What can hang from each mark:
nizal: bebuza lobudir
nemi: bebuza lekuz
teroto: bebuza tivizor
tivizor: kadad lafi muvoko vibomom
lafi: lekuz lolono tivizor
bosumiz: bebuza lekuz
kadad: lekuz
muvoko: lekuz
lekuz: bosumiz muvoko zadopuz
vibomom: tivizor
bebuza: bosumiz nemi nizal sozas
lolono: lafi sozas

Every row comes from one small tree of marks. The marks that hang from a mark follow it in brackets, in alphabetical order. Every link used is in the known rows. Which tree was each row made from?
(in the rows, 128 means zero)
Known rows:
lekuz{bosumiz{bebuza{nemi}} muvoko zadopuz}: [117  89  97 165 120 124 136 154 144 107 131 130 130 132 138 157  99 122
 128 146 104 128 111 151 136 153 114 217 137 128  98 129 130 121 139 112
 121 125 129 136 130 117 135 128 121 123 136 125 153 137 118  59 130 133
 126 117  66 141 159 144]
lafi{lekuz lolono tivizor{vibomom}}: [123 100 113 143 122 118  56 130 139 130 126 130 118 151 154 129 146 130
 139 109 164 125 128 115 141 198 128 172 136 123 112 124 150 135 150 133
 152 136 121 185 144 120 126 130 106 133 133 137 125 161 126 134 113 136
 124 131  67 140  91 130]
nizal{bebuza{bosumiz nemi{lekuz{muvoko zadopuz}} sozas} lobudir}: [127 149 117 138 150 117 137 116 131 134 130 125 135 153 135 126 113 109
 123 125  52 130 125 135 131  72 126 150 129 115 144 124 119 123  92 105
  98 125 118 112 139 126 120 118 133 101 128 135 132 100 113 125 141 110
 128 113  65 134 157 139]
teroto{bebuza{nemi nizal} tivizor}: [128 154 100 111 145 136 134 103 132 148 137 117 114 158 117 131 120 131
 134 128  90 129 125 124 137 117  99 138 131 122 138 124 124 128  83 107
 117 134 115 100 117 132 122 110 151 131 118 127 120 105 111 132 144 132
 118 116  77 144 146 128]
nizal{lobudir}: [135 135 141 138 134 137 134 130 126 140 127 124 139 132 130 131 127 123
 130 130 106 132 131 134 124 130 126 120 133 132 134 129 118 128 125 114
 122 125 134 107 137 137 125 126 131 117 129 124 124 124 127 128 123 126
 131 124 143 128 115 132]
bebuza{bosumiz{lekuz{muvoko zadopuz}} nemi nizal{lobudir} sozas}: [122 168  76 130 146 128 137 126 144 156 130 125 108 134 133 109 107 106
 122 117  47 134 116 124 138  89  97 147 147 116 141 127 130 127  73  89
  97 136 117 109 138 126 125 115 156 113 123 131 142 109 108 126 143 111
  96 110   4 141 156 136]
nemi{bebuza{nizal{lobudir}}}: [130 134  91 132 156 124 145 143 141 132 123 121 135 129 127 151 126 120
 129 133  95 135 125 133 125 124 124 150 142 127 141 131 124 127 112  89
 117 135 137 129 133 139 130 125 124 124 129 134 126 102 116 131 122 119
 120 116 107 134 156 132]
teroto{bebuza{bosumiz nemi} tivizor{kadad vibomom}}: [122 152  90  97 135 127 113 101 130 136 122 126  98 167 126 125 131 131
 136 128  99 122 125 128 133 144  93 182 133 119 127 122 122 127  91 130
 122 130  90 109 119 133 132 107 150 125 125 127 108 116 122 105 166 147
 107 124  67 137 145 121]
bebuza{nizal{lobudir}}: [135 142 120 129 146 138 141 130 136 150 129 122 133 128 125 139 125 120
 126 124  95 134 130 134 127 127 119 123 141 132 141 131 123 129 108  98
 120 136 130 112 134 135 123 123 135 122 126 125 127 112 122 134 125 122
 120 120 102 132 127 136]
lafi{lekuz{bosumiz muvoko} lolono}: [121  85 100 176 117 122  88 142 142 121 132 131 132 140 149 151 128 121
 131 125 138 129 127 140 143 180 114 206 131 123 109 132 139 129 154 117
 135 130 122 176 148 111 126 128 123 120 133 130 132 161 124  96 109 133
 128 133  94 146 118 138]
bosumiz{bebuza{nemi nizal} lekuz{zadopuz}}: [109 149  91 122 134 126 139 140 143 139 122 128 115 129 134  95 113 121
 132 135  78 137 110 126 142 134 112 150 136 125 123 121 138 122  96 104
 106 134 129 111 122 118 138 122 132 138 125 123 148 111 105 143 135 128
 107 112  52 146 148 133]
lolono{lafi{lekuz{bosumiz}} sozas}: [137 124 124 166 130 122 104 115 148 147 131 131 129 140 134 151 150 122
 119 120 138 130 114 123 139 179 113 166 122 115 112 119 140 132 160 111
 121 116 128 134 131 129 124 129 111 117 133 159 130 134 138  68 113 119
 119 135 110 142 102 127]
kadad{lekuz}: [126 122 117 133 121 138 122 132 135 129 124 131 135 127 130 115 138 121
 141 139 121 129 122 125 129 169 126 153 142 132 121 141 133 128 131 119
 141 131 125 118 126 126 131 130 113 133 126 120 134 139 136 123 131 134
 118 128 128 128 131 128]
nemi{bebuza{bosumiz nizal sozas} lekuz{muvoko}}: [116 151  47 141 154 116 136 125 147 118 121 122 119 151 124 161 119 112
 126 132  93 132 115 133 134 105 118 188 136 118 148 135 139 124  99  86
 110 131 114 161 132 124 132 121 118 119 127 140 137 106 102 119 138 115
 107 110  43 138 208 130]
bebuza{nizal sozas}: [138 156 107 116 145 137 130 118 138 142 132 124 118 121 122 132 123 119
 117 118 102 133 126 112 131 104 118 113 145 123 142 126 130 128 103 107
 117 139 132 126 129 127 120 126 136 121 126 130 134 109 115 133 132 113
 112 119  55 131 133 130]
nizal{bebuza{nemi{lekuz{zadopuz}} sozas} lobudir}: [132 153 132 134 155 122 139 117 132 136 131 122 143 148 132 116 118 112
 125 127  67 132 125 129 130  81 133 109 127 118 140 123 117 124  95 105
 107 121 135  97 137 125 116 126 123 104 127 132 134 103 114 129 134 109
 135 112  86 135 136 137]
nemi{bebuza{sozas} lekuz{bosumiz zadopuz}}: [119 126  58 158 147 103 133 134 147 100 120 120 137 154 126 155 111 115
 131 144 119 131 114 134 136 127 119 177 131 126 128 137 135 123 122  95
 119 118 144 142 139 115 138 132  92 113 133 139 147 118 114  78 122 120
 142 111  79 138 186 126]
tivizor{kadad{lekuz{bosumiz zadopuz}} lafi{lolono} muvoko vibomom}: [119  81 106 125 113 146  80 155 155 122 107 145  88 120 151 159 158 108
 134 144 135 124 113 149 131 240 102 244 155 127  73 149 146 123 136 129
 189 113 123 125 140 126 147 138  65 120 133 109 120 179 145  26 147 169
  94 143  97 143  99 130]
bosumiz{bebuza{nemi nizal{lobudir} sozas} lekuz{muvoko zadopuz}}: [118 161 101 139 132 143 138 144 146 142 125 127 116 130 137 110 109 112
 129 134  57 141 106 127 138 132 102 156 148 122 121 120 133 122  96  92
 103 128 131 107 131 126 133 124 133 124 127 120 153 118  94 127 139 121
  98 106  30 147 145 139]
lolono{lafi{lekuz{muvoko}}}: [130 116 127 155 118 136 103 127 139 134 132 130 128 142 134 147 147 122
 123 126 130 130 117 132 133 169 121 165 121 119 111 124 138 131 150 132
 139 113 116 145 134 129 126 127 131 128 130 138 133 150 135  97 122 128
 117 134 102 140 113 133]
lekuz{bosumiz{bebuza} muvoko}: [122  97 112 161 119 130 129 144 137 110 127 131 131 134 137 162 112 128
 125 143 111 131 117 146 132 160 118 201 139 129 112 127 126 123 150 115
 110 129 119 152 127 126 132 126 122 121 136 116 141 131 115  85 130 137
 118 124 103 130 152 138]
tivizor{kadad{lekuz{muvoko zadopuz}} lafi{lolono} vibomom}: [118 102 114 127 106 153  95 156 151 124 115 142 101 114 153 157 152 110
 140 138 148 124 117 147 128 236 106 230 152 127  78 145 144 124 129 135
 187 115 130 119 133 129 143 138  77 129 131 124 124 181 142  49 148 160
 102 136 104 148 101 133]
lafi{lekuz{bosumiz{bebuza} muvoko zadopuz} lolono{sozas} tivizor}: [118  75 107 195 111 116  66 147 155 123 131 131 129 140 164 164 130 124
 134 122 149 130 114 126 148 221 112 241 141 120  82 121 159 128 171 108
 138 128 134 182 145 115 134 130  83 120 138 150 143 164 115  77  99 127
 133 123  56 154 105 139]
muvoko{lekuz{bosumiz{bebuza}}}: [127 104 105 146 129 125 121 143 136 127 121 128 133 145 131 126 123 127
 132 141 115 130 120 139 135 176 119 179 143 135 119 139 123 127 145 115
 114 141 120 121 124 121 132 131 112 116 134 116 140 118 122  94 123 140
 116 130 108 123 142 132]
tivizor{kadad muvoko}: [119 111 125 122 125 136 101 136 142 127 111 134 103 124 131 140 151 120
 125 136 116 128 121 135 124 159 118 157 135 127 103 131 137 125 132 133
 155 115 109 132 136 128 138 131 122 122 132 106 119 152 129 101 143 143
 106 135 116 126 120 127]
nizal{bebuza lobudir}: [134 129 162 128 138 126 136 128 123 135 130 126 147 137 136 133 128 123
 125 127  84 134 134 139 121 111 133 127 134 125 138 123 111 127 125 118
 108 127 127 106 135 139 123 124 117 113 130 124 121 106 124 144 127 122
 136 123 152 131 119 136]
vibomom{tivizor{kadad{lekuz{muvoko}} lafi{lolono}}}: [124 111 118 126 105 151  90 137 138 125 116 136 104 124 145 132 154 119
 132 136 139 129 118 139 127 203 121 160 148 127  88 141 133 124 128 133
 166 122 126 148 132 121 129 128 109 117 132 112 122 172 132  89 138 151
 102 143 136 141 109 129]
vibomom{tivizor{kadad lafi muvoko}}: [127 113 130 107 114 141  96 132 133 121 112 136  87 132 133 136 157 123
 122 134 131 127 118 137 123 164 126 137 137 125  92 138 132 124 129 142
 164 115 114 147 133 128 130 126 110 115 133 100 116 160 129  85 145 154
  98 145 132 130 112 126]
teroto{tivizor}: [128 149 132 127 116 127 119 116 119 126 132 125 122 149 125 147 135 134
 132 125 125 130 124 122 128 128 114 131 128 129 125 133 126 130 116 127
 135 125 116 113 123 133 128 123 127 127 125 128 124 134 128 124 134 138
 135 127 137 140 130 121]
lolono{lafi{lekuz{bosumiz{bebuza}} tivizor{vibomom}} sozas}: [134 117 123 160 126 121  80 116 151 142 126 132 120 152 143 156 152 128
 124 117 149 128 109 116 140 214 117 186 133 116 103 111 148 134 173 116
 124 123 122 158 126 135 126 130  92 122 138 155 133 135 132  69 117 126
 108 131  73 137  95 127]
nizal{bebuza{bosumiz nemi{lekuz{muvoko}} sozas} lobudir}: [129 156 116 135 154 120 136 109 128 138 129 125 134 155 133 120 117 111
 121 122  52 131 126 132 130  67 130 135 129 113 150 122 116 124  91 103
  91 128 112 118 136 129 116 118 141 100 127 131 128  96 111 136 142 110
 119 116  73 130 155 137]
nemi{bebuza{nizal{lobudir} sozas} lekuz{bosumiz muvoko zadopuz}}: [120 125  55 173 152 118 142 146 157 112 124 117 139 153 128 187 106 107
 130 144  94 136 110 152 133 138 108 202 142 128 128 143 132 123 116  71
 120 120 139 138 143 123 135 130  93 110 132 134 150 123 105  71 123 118
 128 103  56 143 194 138]

Which tree is each row?
[116  79 119 161 123 128  59 143 161 144 115 135 107 132 158 156 153 121
 129 123 150 126 114 129 137 231 107 199 147 125  77 130 154 129 152 116
 162 122 127 142 141 120 138 140  74 109 137 137 127 165 127  75 112 136
 113 132  95 141  96 128] => lafi{lolono{sozas} tivizor{kadad muvoko{lekuz{bosumiz zadopuz}}}}
[128 106 128 161 112 131 102 146 142 131 134 137 112 118 150 156 143 115
 130 123 148 128 123 134 138 177 115 206 127 115  93 134 151 125 137 121
 158 115 145 137 140 124 132 133  85 124 128 149 126 162 127  69 117 134
 125 136 110 159  94 137] => tivizor{lafi{lekuz{muvoko zadopuz} lolono{sozas}}}
[125 115 134 113 126 148  84 138 148 138 109 145  74 115 147 163 169 116
 123 123 151 124 118 136 126 204 110 198 139 117  86 131 146 124 131 131
 176 111 122 129 133 136 138 138  78 118 133 127 103 164 133  55 150 154
  86 144 116 143  86 126] => tivizor{kadad lafi{lolono{sozas}} muvoko vibomom}
[116  89 113 168 110 124  48 148 161 127 123 136 109 138 165 168 153 121
 139 112 174 125 117 130 139 246 107 232 142 120  73 125 163 132 165 129
 176 121 122 173 147 121 137 138  79 126 139 150 130 194 125  75 119 134
 119 124  54 153  88 134] => lafi{lekuz{muvoko zadopuz} lolono{sozas} tivizor{kadad vibomom}}
[109 129 107 135 110 114 125 140 132 126 125 133 113 137 140 125 117 122
 129 128 105 130 119 138 134 137 104 188 131 125 122 132 137 126 122 128
 117 125 110 135 135 125 144 120 120 130 127 130 137 137 123 123 136 134
 119 124  98 140 155 130] => bebuza{bosumiz{lekuz{muvoko zadopuz}}}
[131 143 120 144 156 116 139 117 134 131 131 121 146 154 132 125 111 112
 123 130  65 132 124 134 132  87 128 123 130 120 139 125 115 124 101 101
 101 124 136 102 138 124 117 125 123  99 129 128 137 103 115 111 132 111
 137 114  83 133 140 137] => nizal{bebuza{nemi{lekuz{bosumiz zadopuz}} sozas} lobudir}
[111 140 122 129 113 127 128 146 133 124 118 131 123 131 140 101 119 127
 136 142 102 137 114 129 137 157 113 163 135 129 115 121 137 123 127 124
 112 123 130 115 127 124 146 126 106 137 128 122 144 123 111 138 130 136
 123 119 108 143 134 128] => bosumiz{bebuza lekuz{zadopuz}}
[118 149  41 132 157 106 139 127 146 119 120 120 122 148 122 145 114 110
 128 134  93 131 116 126 137  99 118 182 136 121 146 136 141 123  91  87
 112 129 128 142 136 118 139 122 108 120 126 149 140  96 109 112 131 113
 126 108  37 143 200 128] => nemi{bebuza{bosumiz nizal sozas} lekuz{zadopuz}}
[132 134 146 127 151 123 142 123 126 141 131 126 143 138 134 117 124 121
 124 125  70 131 132 135 125  93 137 114 128 121 138 120 110 126 107 112
 105 129 127 103 131 134 116 123 139 111 128 126 123 103 122 142 132 116
 129 121 124 129 123 138] => nizal{bebuza{nemi} lobudir}
[117  83 100 178 117 117  47 139 161 127 121 135 112 147 164 174 151 124
 134 112 168 125 118 132 141 248 105 232 146 120  82 124 155 133 172 119
 155 128 114 193 144 121 129 135  89 119 141 140 128 185 125  67 118 138
 109 129  60 142  94 132] => lafi{lekuz{bosumiz muvoko} lolono{sozas} tivizor{kadad vibomom}}
[124 112 132 116 121 139 107 141 139 130 111 137  89 115 134 149 157 115
 122 139 116 126 122 134 123 159 118 166 135 122  94 137 140 122 120 138
 166 109 118 124 133 136 137 131 106 120 128 103 114 156 133  74 147 153
 101 142 124 130 104 127] => tivizor{kadad lafi muvoko}
[124  99 130 129 119 140  76 135 152 140 115 133 103 148 140 153 160 123
 125 128 143 125 108 135 128 218 114 174 138 126  87 130 146 132 152 144
 169 112 113 129 130 134 139 136  93 125 136 129 132 160 142  73 134 144
 103 134  85 129 100 127] => lolono{lafi{tivizor{kadad muvoko{lekuz{zadopuz}} vibomom}}}
[123 136  85 157 144 122 137 129 143 122 122 119 138 152 126 142 108 115
 131 143  96 134 116 138 139 136 118 168 135 132 132 133 130 122 115  91
 111 124 137 119 137 115 134 126 104 114 129 126 147 112 113  90 124 125
 137 111  69 139 160 134] => nemi{lekuz{bosumiz{bebuza{nizal{lobudir} sozas}} zadopuz}}
[138 149  90 127 157 130 140 135 141 135 125 120 131 126 126 146 124 116
 124 129  88 136 125 120 125 108 121 134 149 123 144 128 124 127 107  87
 110 135 141 127 135 138 125 127 127 116 129 135 129  96 109 129 126 110
 115 113  78 132 152 130] => nemi{bebuza{nizal{lobudir} sozas}}
[119 146  54 152 152 118 142 138 150 120 122 120 128 151 128 168 112 106
 130 137  82 134 114 140 131 112 111 203 140 122 141 138 137 123  98  79
 116 123 126 139 143 126 139 122 105 113 128 143 141 109 104 101 132 113
 121 104  42 145 201 136] => nemi{bebuza{bosumiz nizal{lobudir} sozas} lekuz{muvoko zadopuz}}
[120 148 128 122 146 110 137 120 124 146 126 129 133 147 140  97 120 118
 124 122  49 132 129 134 131  88 124 130 129 117 148 119 113 127  96 111
  85 133 112 109 133 133 122 115 143 112 126 127 122  94 120 159 137 119
 117 122 111 132 138 134] => nizal{bebuza{bosumiz{lekuz} nemi} lobudir}
[121 104 119 110 124 141  88 147 148 128 105 139  92 142 133 143 159 121
 133 136 135 125 115 145 123 211 111 191 145 132  96 144 135 128 148 137
 170 124  92 123 132 131 140 139  99 120 137 101 120 163 131  76 153 158
  84 137  97 119 123 129] => tivizor{kadad muvoko{lekuz} vibomom}
[125 114 113 126 114 130  96 146 142 117 117 138  97 133 140 158 155 116
 132 129 143 123 125 140 126 200 112 205 137 122  94 139 140 127 138 144
 171 117 110 148 134 134 132 132 102 128 133 113 119 176 134  60 151 159
  99 137  87 135 104 132] => tivizor{kadad lafi{lekuz{muvoko}} vibomom}
[129 102 108 150 124 119 100 135 133 129 130 132 120 130 143 137 136 119
 127 126 134 126 131 130 141 158 121 180 129 119 111 136 138 127 129 124
 139 126 140 150 141 120 126 127 107 120 128 129 122 143 134  87 115 141
 128 142 111 144  98 132] => tivizor{lafi{lekuz{bosumiz} lolono}}
[119 131 145 133 125 116 133 138 126 134 127 130 135 145 147 131 119 118
 125 128  65 136 128 147 126 120 113 174 136 123 134 126 119 125 120 119
 100 124 111 112 140 138 135 117 111 114 130 128 128 112 120 140 133 126
 128 120 129 139 139 137] => nizal{bebuza{bosumiz{lekuz{muvoko zadopuz}}} lobudir}
[130 104 117 139 108 125 102 134 129 112 128 131 110 148 135 142 137 126
 126 132 142 128 122 141 131 164 125 160 133 125 102 141 129 128 145 131
 144 127 119 170 135 122 120 124 113 117 134 110 130 161 127  79 128 148
 114 141 118 136 124 133] => vibomom{tivizor{lafi{lekuz{bosumiz muvoko}}}}
[106 144 112 136 121 133 130 139 136 130 121 133 115 134 138 103 119 126
 134 137  89 135 109 130 137 142 116 155 130 122 117 119 134 123 117 116
 104 127 116 132 119 126 133 125 140 135 128 116 143 129 102 144 141 133
  97 118  90 137 148 132] => bosumiz{bebuza{nemi} lekuz{muvoko}}
[128 112  83 144 139 124 127 146 146 132 126 126 128 139 129 123 111 118
 129 139  96 130 115 134 140 160 112 181 151 131 114 140 128 125 122 102
 117 142 130 106 127 113 130 132 116 113 134 123 152 113 116  76 126 130
 114 120  43 133 151 137] => muvoko{lekuz{bosumiz{bebuza{nemi nizal sozas}} zadopuz}}
[123  86 102 127 115 121  83 154 149 111 110 140  86 138 141 168 155 112
 129 139 134 122 117 146 131 209 104 236 141 124  79 146 146 125 148 140
 181 111 107 143 145 128 142 134  78 121 136 102 121 180 139  20 148 168
 100 142  71 137 102 132] => tivizor{kadad lafi{lekuz{bosumiz zadopuz}} muvoko vibomom}
[123  95 108 158 114 128  72 132 153 126 119 130 118 155 146 164 150 125
 126 129 134 127 111 133 136 225 115 207 140 121  91 118 145 132 167 135
 142 118 106 173 132 130 132 128 112 126 139 127 137 159 133  69 129 142
 105 131  57 132 106 132] => lolono{lafi{lekuz{bosumiz{bebuza} muvoko} tivizor{kadad vibomom}}}
[114  81 106 137 119 137  53 137 155 130 109 136 102 138 156 146 155 122
 137 127 146 124 116 130 134 239 115 203 155 129  88 133 149 131 148 128
 169 128 114 163 139 124 138 135  89 123 135 114 124 171 135  93 131 151
 100 134  85 131 100 126] => lafi{lolono tivizor{kadad{lekuz{bosumiz}} muvoko vibomom}}
[124 109  94 160 139 133 141 141 144 128 129 126 130 135 133 157 106 121
 125 138  80 132 116 149 134 144 115 191 144 127 121 126 121 124 123  91
 102 136 120 139 128 126 123 123 142 116 133 116 143 119 111  87 132 129
 106 116  64 133 156 144] => lekuz{bosumiz{bebuza{nemi nizal{lobudir}}} muvoko}
